In the rows, zero is written as 128.
Known rows, with every way that one mark hangs from another
k_295(k_232): [128 152 113 174 144  99 122 153 126 146 136 114 116  88 122 134 135 142
 131 137 118  74 101]
k_902(k_316(k_232 k_739(k_295)) k_792): [ 96 154 135 156 116 122 126 113 152 161 150  95 179 138 112 157 115 143
 103 155 124  98 123]
k_739(k_295): [ 92 153 157 136 122 114 122 104 148 164 146 107 137  99 126 144 127 106
 123 122 134  76 121]
k_739(k_295(k_232 k_902)): [102 155 152 147 138  83 149 120 145 198 161 136 138 104 124 169 141 126
 102 137 115  75 101]
k_232(k_316(k_566 k_739)): [118 148 106 147 150  82 118 136 180 202  96  71 161  80 144 176 153 103
  85 115 142  68 118]
k_295(k_232 k_566(k_316) k_902): [126 129 110 157 175  52 140 133 149 182 119 161 168 140 155 151 102 158
  96 142 143  81  75]
k_792(k_739(k_295)): [116 176 134 133 125 133 142 116 120 166 132 116 130 107 124 162 144 139
 115 125 152  83  99]
k_316(k_566): [115 154 141 151 148  97 132 135 155 167  99 121 139  72 148 115 124 122
  85 129 140  65  92]
k_295(k_566 k_902(k_316)): [ 94 146 103 167 145  62 166 109 166 162  95 153 178 159 128 110  85 156
  82 148 137 113  81]
k_295(k_566(k_316) k_902): [102 127 122 129 163  69 141 112 163 159  91 162 172 155 163 142  99 144
  97 128 160  97  84]
k_566(k_316(k_232(k_792))): [ 90 134 143 128 150 122 108 120 142  89 102 111 184 101 179 135 151 130
 167 134 138  73 121]
k_739(k_295(k_566) k_316(k_232)): [ 83 109 150 129 153 135 131  84 128 169 136 130 185 124 135 148  76 123
  82 165 120  51 120]
k_566(k_316(k_232(k_792) k_739(k_295))): [ 87 127 163 120 133 119 101 100 153 140 141  76 201 120 168 181 169 116
 146 128 136  68 153]
k_566(k_316): [104 148 135 125 137 109  89 135 166 108 114 105 161 108 162 133 134 125
 154 112 155  78 119]
k_295(k_232(k_316(k_739)) k_566 k_902): [132 127  78 173 173  42 157 132 151 226 110 132 156 136 129 191 120 145
  70 139 129  90  86]
k_316(k_232 k_566 k_739): [104 108 126 148 156  90 132 123 146 198 102  84 146 104 131 151 156 125
  74 161 119  54 105]
k_232(k_316): [104 155  94 146 147 101 117 136 161 139  89  98 140  81 138 152 136 109
 138 115 139  84 107]
k_232(k_316(k_739) k_792): [111 165 131 153 131 120 134 121 155 137 104  74 183  87 162 192 174 113
 132  98 134 104 160]
k_295(k_232(k_316(k_739)) k_902): [123 149  95 160 157  63 147 152 160 202 124 112 143 109 127 206 167 139
  95 133 113  90 103]
k_902(k_316(k_566 k_739)): [106 163 122 172 119  84 123 132 187 174 126  67 190 112 125 118 132 133
  81 137 132  83 128]
k_792(k_566(k_316)): [110 121 106  93 118 100  94 114 151 118 107 115 159 155 128 141 119 140
 150 100 156  84 112]
k_232(k_316(k_739(k_295))): [102 147 115 138 130  96 110 116 174 191 127  64 159 101 128 198 154  96
 115 109 137  79 140]
k_295(k_566 k_902): [104 129 116 148 158  72 169 111 144 170  86 168 139 151 135 135  96 147
  79 138 144 107  76]
k_316(k_232): [ 87 118 111 146 152 112 129 123 124 121  93 118 120 106 123 121 137 133
 140 161 116  73  91]
k_316(k_566 k_739(k_295)): [111 143 168 141 127  93 124 111 169 233 148  75 161  96 135 171 147 104
  58 122 138  59 133]

Rows
[ 81 124 170 106 127 161 135  81 121 135 146 122 200 117 141 168 118 127
 110 146 109  62 147]	k_739(k_295 k_316(k_232(k_792(k_566))))
[117 183 160 160 112 111 129 123 176 198 155  97 196 111 129 153 106 135
  62 131 144  90 124]	k_902(k_316(k_566 k_739(k_295)) k_792)
[ 84 140 118 154 143  65 162 124 178 183 103 115 182 133 127 140 148 148
  69 164 113  89  95]	k_295(k_902(k_316(k_232 k_566 k_739)))
[120 187 127 148 145 127 159 100 127 157 103 117 191  83 167 182 144 124
 122 106 158  92 115]	k_232(k_316 k_792(k_739(k_295(k_566))))
[127 131 105 175 169  57 166 131 129 194 114 169 136 136 129 142 100 160
  78 150 126  92  69]	k_295(k_232 k_566 k_902)
[141 136 132 174 154  90 118 124 131 158 140 106 197 125 168 158 120 149
 118 122 146  80 134]	k_295(k_232(k_792) k_566(k_316(k_739)))
[114 141 146 111 108 124 118 104 141 108 120 103 191 143 155 167 151 141
 147  92 149 104 153]	k_232(k_792(k_566(k_316(k_739))))
[140 120 105 168 158  74 100 132 142 180 139 100 167 137 142 153 105 147
 111 132 149  67 113]	k_295(k_232 k_566(k_316(k_739)))
[ 99 138 164 138 159 152 147 121 130 126 102 129 196  72 171 135 123 137
  82 159 112  55 126]	k_739(k_316(k_232(k_792) k_566))
[ 97 137 152 155 163 111 156 117 126 141  84 129 168  64 166 114 147 129
 103 156 119  59  93]	k_316(k_232(k_792) k_566)
[ 97 125 143 134 163 137 131 129 139 146 100 125 173  82 151 131 111 134
  76 167 114  45 108]	k_739(k_316(k_232 k_566))
[144 183 139 169 142 150 152 148 100 124 140 125 161  81 152 161 148 168
 120 134 123  84 125]	k_295(k_232(k_792(k_739(k_316))))
[148 164 110 110 119 147 147 130 100 135 104 161 115 149 112 173 106 179
 111 111 168 115  79]	k_902(k_792(k_566 k_739))
[137 164 117 158 144 110 147 117 104 196 143 128 136 116 122 159 118 152
  98 137 152  73  83]	k_792(k_739(k_295(k_232 k_566)))
[119 167 152 101 110 140 137  92 119 123 128 123 196 132 156 175 151 149
 143  95 164  94 128]	k_232(k_792(k_566(k_316) k_739(k_295)))
[129 165 133 109 117 141 138 110 114  99 105 127 184 135 158 162 152 163
 151  95 166 104 121]	k_232(k_792(k_566(k_316) k_739))
[134 159 120 141 158 106 189 122 115 175  86 201 133 157 141 167  86 177
  63 136 166 125  56]	k_295(k_566 k_902(k_792(k_739)))
[ 79 158 118 173 129 114 139 116 146  92 106 102 192 107 135  94 134 144
 149 158 110  93 117]	k_902(k_316(k_232(k_792)))
[ 96 111 121 123 143 105  89 126 158 133 116  76 168 134 150 164 158 128
 144 138 138  68 129]	k_566(k_316(k_232 k_739))
[118 155 175 145 146 127 124 125 148 205 174 114 186  65 147 161 107 122
  60 145 114  32 129]	k_739(k_295(k_232) k_316(k_566))
